Each row comes from the steps of one walk. Every step used is in the known rows, and no mark comes twice. Write the walk behind each row, first mark first.
In the rows, 128 means zero.
Known rows
H, F, N, K, Q: [101 133 130 130 126 116 152 167 152  95 133 132 146 104 214 115  90 122
 126 138 196 153 154  88  90 149 155 139 103 124 130 163 103 136 135 164
 124 188 162  91 171]
H, K, Q, E, X, P: [102  96  86 156 101 126 100 127 144  78 131 129 116 111 183 116  92 158
 125 125 141 129 136  93 124 155 125  67 107  92 116 178  87 123  69 143
 115 149 166 143 203]
J, K, G: [127 157 110 126 136  97 140 148 143  93  76 139 126 102 172 169  97 131
 100  94 113 142 162 108 140 155 136 129 131 142 103 168  50 152 139 142
 107 165 170 148 164]
D, U: [152 114 109 141 141  79 112 154 151 109 112 135 136  96 161 182 117 143
 117 140 128 173 151 112 115 174 142 140 149 109  74 145 105 151 135 165
 116 142 156 146 169]
D, U, K: [125 112 111 150 131  72 115 139 151 104 124 131 140 107 159 169 130 143
 118 132 136 169 127  82 110 185 117 136 150  75  64 134 100 150 129 146
 125 147 156 161 159]
H, F, S: [126 136 120 124 115  72 135 187 173 100  98 122 166 117 215 167 100 114
 109 158 186 149 155  87 128 175 145 128 122 159 108 148  88 168 122 163
 139 153 148 122 175]
N, K: [141 120 117 134 137 122 118 148 152 103 129 137 115  89 181 172 119 116
 114 131 133 148 150  97 113 142 141 147 147 102 102 155  66 150 111 166
 109 163 173 104 177]
F, S: [144 131 113 134 117  76 121 183 172 106 104 128 157 106 186 201 106 111
 106 156 150 141 158  99 134 168 146 141 138 109 105 146  72 157 110 151
 132 145 157 118 161]
E, Q, K: [153 130 114 148 125 136 155 138 170  80 144 128 108 100 171 151 109 124
 106 152 130 172 169 108 148 170 130 116 151 119  82 142  66 116  92 169
 143 160 174 122 146]
J, K, N: [123 160  90 169 100  91 129 152 160 103  97 137 135 107 161 179 109 139
 107 109 121 139 164 117 143 165 134 136 130 152  85 162  56 158 126 180
 102 193 169 135 150]
P, X, E, Q, K: [157 115 114 143 147 144 123 125 176  82 141 120 122 118 217 146  88 108
 124 159 131 146 163  69 150 159 135 107 135  98  80 147  70 109  83 173
 139 195 171 112 128]
J, K, Q: [117 153  98 162 119 111 120 153 155  94  98 136 138 105 148 160 116 150
 116 129 134 134 171 111 151 159 140 130 131 139  99 164  62 156 126 151
 120 176 166 134 158]
H, F, U, D: [119 135 114 121 139  96 151 162 183 131 101 122 146 113 211 149 135 133
 120 152 177 185 154  62 103 206 126 127 129 123  82 135  67 170 113 158
 137 164 149 122 203]
K, U: [145 116 120 130 134  91  95 164 149  93 115 150 129  97 171 172 126 135
  98 129 130 158 143 121 138 158 158 175 135 114  78 149  69 145 117 154
 145 144 165 145 179]
K, Q, E, X: [126 118  92 153 144 125  86 144 165  48 147 136 111 118 165 153  96 141
 108 156 137 144 160  78 110 179 144  79 127  84 104 157  84 144  63 121
 132 163 179 139 179]
U, F, H, K, N: [113 108 116 174 104 101 140 168 151 137 113 118 118  90 208 157 103 128
 121 114 108 164 145 153  76 165 120 119 115 126  84 150  88 163 124 149
 118 178 153 119 171]
U, K: [124 117 109 151 122  92 124 145 158  91 126 125 135 104 171 164 131 128
 108 142 136 135 136  80 119 177 112 144 145  82  74 139  65 162 112 132
 137 153 159 146 157]
U, F, N, K: [127 120 133 131 119 122 161 180 166 120 133 120 126  98 200 142  99 102
 135 144 105 147 146 101  85 140 119 160 136 107 118 139  97 128 123 135
 121 185 163  82 164]
F, N, K: [137 128 116 121 123 113 162 168 164 114 126 129 132  89 194 155 100 105
 116 142 145 146 152  91  89 136 140 177 136  83 116 157  78 128 125 159
 111 171 175  84 164]
L, U, K, Q, E, X: [112 134 107 172 141 125  72 119 177  54 163 139 107 132 165 138 117 144
 110 147 154 173 112  54 110 183 132  82 131  37  76 149  83 134  74  96
 137 167 177 171 148]
Q, E, X, D, U: [145 101  79 127 137  95  92 129 182 106 120 124  98 126 173 154 104 141
 124 143 108 157 130  79 106 173 123  93 135  95  79 157 102 109  88 147
 115 141 170 155 202]
J, K, U: [129 150 106 131 115  96 119 159 156  99  88 148 131 106 157 161 129 142
 102 112 122 149 150 113 157 142 146 183 141 149  81 159  52 144 129 162
 130 164 174 144 175]
E, Q, K, U, L: [154 126 129 158 126 131 134 133 158  68 159 143  99 110 182 133 128 128
  94 123 125 172 119 103 157 154 138 131 140  89  85 122  56 107  82 159
 155 165 178 147 155]
J, K, Q, E, X, D: [107 139  69 149 114 130 101 125 187  92 107 126 102 137 160 131 102 150
 122 132 115 118 153  79 142 158 124  80 117 124 104 174  61 116  80 135
 119 175 179 142 194]
L, U, K, Q, E, X, B: [116 126  92 172 138 125  67 108 171  61 149 123 128 118 168 112 120 143
 129 135 157 157  94  58 121 176 107  88 131  44  88 147  87 107  69  97
 146 167 176 178 141]
E, X: [142 103  97 143 132 111 109 150 182  90 111 123 114 101 176 171 107 131
  98 149 127 138 163  93 105 172 130 103 148 103  85 148  73 150 100 144
 128 149 177 131 162]
B, X: [153 127 101 127 128 114 105 164 156  98 115 113 121  98 170 179 106 141
 103 149 111 135 156  99 121 189 144 117 149  91  91 153  75 164 127 143
 128 172 176 133 176]
H, K, N, F: [119 120 123 157  98  98 114 147 141 124 135 128 136 101 189 181 110 123
 110 122 137 153 144 174 112 187 170 116 113 153 103 158  85 159 123 197
 114 182 144 152 180]
F, U: [150 136 110 133 152  96 145 166 177 117 103 132 114  94 180 181 130 122
 102 142 142 159 149  98 113 180 132 139 134  96  80 154  77 162 123 159
 129 152 164 110 178]
Q, K: [132 144 114 149 127 117 130 141 154  87 133 129 120  98 164 160 114 125
 101 147 121 159 159 111 135 162 122 136 138 119  87 157  53 140  96 161
 140 162 168 120 170]
U, D: [138 114 103 141 124 102 112 152 167 119 119 124 155 101 175 178 128 136
 119 156 128 161 169  88 122 185 131 147 154  90  83 131  44 157  93 138
 130 150 154 139 180]
B, X, E: [148 107 102 119 130 112  98 163 155  94  99 108 134 115 200 162 109 126
 131 147 110 117 152  77 124 176 149 106 158  89  90 166  82 155 130 146
 125 171 169 132 171]
J, K, S: [134 156  87 143 129  86 140 151 150  99  94 146 138 110 161 162 111 139
 107 119 130 142 160 115 147 166 141 166 142 157  59 157  49 169 127 175
 119 156 167 142 155]
H, F: [133 124 114 132 133  93 134 165 159  90 103 122 138 102 201 144 112 130
 110 148 165 146 159  97 122 175 138 136 130 166  90 151  84 174 127 161
 134 154 149 135 180]
D, U, F, H, K, J: [126  99 103 156 120  97 131 151 131 125 111 129 129  90 209 146  99 129
 133 119  96 200 131 145  68 145 125 130 120 128  96 148 126 155 153 124
 115 146 155 133 200]
Q, E, X, P: [140 111  83 137 123 118 109 140 155  83 116 121 103 118 187 147  94 135
 118 126 128 124 139  60 127 166 111  99 135 103  98 165  89 123  59 126
 112 148 168 137 194]
L, U: [167 137 120 150 143 103 101 151 172 111 113 136 124  94 174 178 124 131
 105 144 137 176 136 117 132 161 153 152 147 101  69 153  72 150 125 145
 121 146 156 148 147]
Q, E: [152 134  97 134 142 106 120 158 153  64 132 133 122 107 170 166 110 123
 109 160 127 144 154  87 127 166 137 150 140 106  95 153  71 159  80 136
 122 152 161 133 190]
H, F, N, K: [118 132 124 110 121 108 177 171 163 108 119 122 141 100 224 123  95 108
 121 142 183 150 148  77  83 144 143 164 120 134 119 158  94 141 138 170
 118 179 163  89 173]
L, U, D: [153 131 117 148 131 108  92 143 178 133 117 133 147 102 176 178 135 139
 118 152 136 195 144  93 127 178 146 152 157  76  64 134  47 146 104 130
 123 149 153 156 160]
H, K: [132 103 104 143 110  98 137 153 157 104 112 126 136  80 180 154 119 134
 106 150 129 143 156 135 118 151 137 139 132 114  90 159  59 165 127 172
 125 141 158 131 184]
D, U, K, S: [123 116 102 148 142  58 113 134 135  94 135 150 143 116 161 164 124 147
 117 119 145 178 117  94 111 196 131 148 143  85  34 131  97 161 130 160
 132 136 155 171 147]
P, X, E, Q: [177  89 108 136 154 126 112 145 181  95 119 122 133 111 226 164  90 111
 129 158 140 128 166  68 142 164 150 115 141  95  77 140  85 130 102 161
 126 181 161 124 127]
J, K, N, F: [123 167 113 158 106 103 119 152 150 124 109 127 130 124 168 194 109 124
 113 104 128 141 156 139 140 186 159 132 129 187 101 158  79 152 122 183
 101 208 153 151 159]

Which walk is each row?
[134 132 112 120 134  97 159 161 147 107 137 149 136  98 196 150  91 110
 113 127 156 156 143 105  88 149 154 189 130  92  86 155  75 137 127 175
 116 160 173  96 155]	F, N, K, S
[133 122 124 135 112 134 121 132 166  95 155 146 129 111 173 144 128 137
 113 139 131 209 160  95 156 178 143 143 153  93  73 121  42  97  71 159
 165 160 176 145 171]	E, Q, K, U, D
[138 126 104 152 105 140 120 132 160  71 145 116 115 129 204 145  92 124
 129 129 115 153 157  89 147 189 147  56 146  97  84 162  83 109 107 185
 132 212 185 129 132]	B, X, E, Q, K, N
[131 112 117 128 124  95  85 154 157 114 122 146 152 104 175 170 137 143
 111 135 129 179 153  98 134 176 151 174 145  90  75 129  42 141  94 140
 148 146 159 155 192]	K, U, D
[152 116 122 151 140  93 101 156 148  89 125 145 122 104 183 159 136 131
  92 118 122 142 111 105 136 153 145 163 132  85  86 130  60 152 105 141
 138 152 165 157 177]	K, U, L
[139 126  98 145 131 123 106 131 134  78 140 151 126  92 198 168 105 107
 113 121 121 157 145 100 115 127 151 149 124 116 122 158  73 152 119 147
 106 161 178 107 190]	N, K, J
[150 120  97 128 111 112 104 155 136 121  98 108 120 104 182 164  99 149
 119 115 113 115 138  89 144 184 127 112 140  99  97 166  87 139 120 138
 114 167 164 136 183]	B, X, P
[ 92 126  92 156 132 117 113 127 162  82 137 131  97 135 183 131 117 146
 122 109 159 138 105  27 112 196  94  62 111  41  95 163 100 121  62 110
 129 168 174 139 189]	F, U, K, Q, E, X, P
[116 120 102 146 149 150  83 130 158  53 167 144  96 114 176 147  98 128
 117 140 141 148 149  66  97 153 145  80 129  73 121 160  82 133  60 138
 116 179 192 111 186]	N, K, Q, E, X
[127  96 120 145 128  94 145 170 150 150  99 116 119  89 193 150 115 139
 133 129 106 190 136 140  66 159 117 131 141 114  76 145 119 153 145 142
 118 149 147 129 187]	D, U, F, H, K
[161 113 111 162 145  80 116 147 153 106 122 131 128 104 173 169 129 140
 111 127 119 159 117  97 115 170 128 128 146  81  83 128  93 156 122 153
 109 150 157 157 167]	D, U, L
[113 121 106 176 115  62 102 132 142 101 139 140 144 114 163 181 120 146
 117 111 137 173 123  95 109 198 124 119 131  81  61 137 104 149 130 166
 117 174 156 168 142]	D, U, K, N
[164 116  93 143 154 105  89 138 158 111 109 108 152  81 191 163  93 123
 115 147 130 119 143  96 135 165 113 154 120 103  93 140  70 134  98 144
 136 184 162 128 146]	P, X, B
[129 132 115 118 118  85 176 183 171 103 101 114 156 103 214 127  92 120
 113 158 178 143 161  91  98 170 137 163 118 147 101 155  95 151 143 154
 135 162 149 115 167]	H, F, N
[139 139 119 145 154  93 164 162 177 106 107 120 115 113 220 136 135 122
 101 134 169 149 112  70 106 185 120 118 115 117  95 136  83 179 123 156
 129 167 153 125 187]	H, F, U, L
[137 106 124 128 138 142  90 119 173  98 151 138 144 130 218 142 108 122
 132 144 132 184 153  57 157 166 145 132 136  73  71 127  44  89  61 162
 160 193 170 134 151]	P, X, E, Q, K, U, D
[141 116 133 155 128 119 136 167 170 154 100 117 107  87 206 145 121 128
 121 134 119 193 122 147  83 145 127 143 139 110  72 151  89 153 136 120
 123 153 149 133 166]	L, U, F, H, K
[149 122  90 136 111 152 120 122 149  47 142 120 123 124 216 129  89 113
 131 142 100 156 155  78 149 164 149  72 142 106 109 163  84 113 116 146
 137 182 190 126 162]	B, X, E, Q, K, J
[105 144  75 158 107 131 105 133 153  80 105 129 111 133 162 129  94 159
 127 106 132 118 147  62 152 158 115  82 122 128 113 179  80 117  68 126
 103 178 175 141 184]	J, K, Q, E, X, P
[168 106 100 156 157  88  82 123 171 150 121 119 118 116 198 173 106 139
 113 129 105 135 102  86 126 167 123 126 107  69  78 127  85 132 111 152
 109 177 150 153 169]	P, X, D, U, L
[123 108 121 127 129  93 135 144 136  90 105 138 132  80 194 155  96 129
  98 111 121 152 151 141 113 152 146 115 113 105 103 167  56 157 137 157
 120 139 159 149 182]	H, K, G
[158 127 136 160 140 114  98 163 172 118 118 128 118 102 181 164 124 127
 125 148  95 177 130 127 131 165 131 135 146 123  69 136  92 152 122 122
 130 160 146 147 146]	L, U, F
[129 182 116 172 124 102 151 151 168 138 112 126 109 132 185 186 134 117
 104  87 133 145 110 113 126 196 141 116 117 140 106 145  80 159 117 180
  95 221 159 141 168]	J, K, N, F, U, L
[147 108  72 136 136 115 106 136 169  64 119 109 125 102 177 133 100 124
 122 151 128 125 139  72 116 167 104 110 144 102 103 150  78 122  62 127
 136 154 178 142 178]	Q, E, X, B
[105 150 106 152 153 105 125 145 158  66 153 141 115 123 167 149 134 133
 113 142 161 158 122  53 112 196 119 114 113  43  89 150  82 156  84 118
 140 170 166 132 183]	F, U, K, Q, E
[119 167  89 154 128 118 116 150 149  59 121 141 129 118 146 150 109 145
 119 139 132 138 166  88 151 158 138 131 128 131 110 168  63 154  90 137
 117 181 171 137 181]	J, K, Q, E
[141 138 111 176 110 126 141 131 163  76 157 139 111 106 175 162  98 126
 105 130 132 178 167 121 148 181 138  97 132 123  79 144  71 116  92 191
 133 187 176 127 132]	E, Q, K, N
[111 131 129 150  82  77 117 170 153 131 129 125 163 115 201 205  98 106
 110 130 156 154 142 163 119 187 178 110 106 146 123 154  88 154 117 199
 118 180 143 141 172]	H, K, N, F, S
[154 118  95 153 140 148 110 108 158  56 151 134 133 119 236 143  75  98
 125 151 119 157 158  73 153 144 145 106 114 110 100 153  78 112  92 152
 136 192 177 116 141]	P, X, E, Q, K, J
[141 117 132 146 141 116  97 143 139  96 144 152 107 101 193 153 140 120
 102 101 124 150  99  91 121 128 148 163 134  72 106 136  57 140 102 157
 122 168 178 128 185]	N, K, U, L
[122 163 131 157 132 123 127 149 136 137 141 120 101 119 193 190 100 107
 100 103 150 181 145 144  87 191 153 130 122 142  93 160  89 130  94 166
 125 203 158 128 168]	Q, K, N, F, H
[124 157 132 154 119 139 151 130 177 139 167 127 115 131 189 181 122 115
 120 126 150 220 152 111 124 235 148  86 131 112  88 125  78 105  72 191
 136 209 162 131 164]	E, Q, K, N, F, U, D
[159 132 135 156 152 119 117 174 173 148  98 118 101 100 200 167 118 121
 119 133 115 190 128 122  91 161 128 151 149 109  64 141 100 149 125  99
 125 159 150 132 150]	L, U, F, H
[145 115 123 146 144 114 135 184 161 135  99 112 107  99 198 167 111 118
 121 135 108 154 154 113  84 168 111 145 148 122  81 138  96 159 114 106
 133 161 153 115 171]	U, F, H
[139 114 132 125 145 130 147 129 148  63 121 135 114 117 216 135  89 103
 123 111 122 161 158  94 145 156 144  78 142 107  95 163  71  99 107 159
 135 158 170 141 143]	X, E, Q, K, G
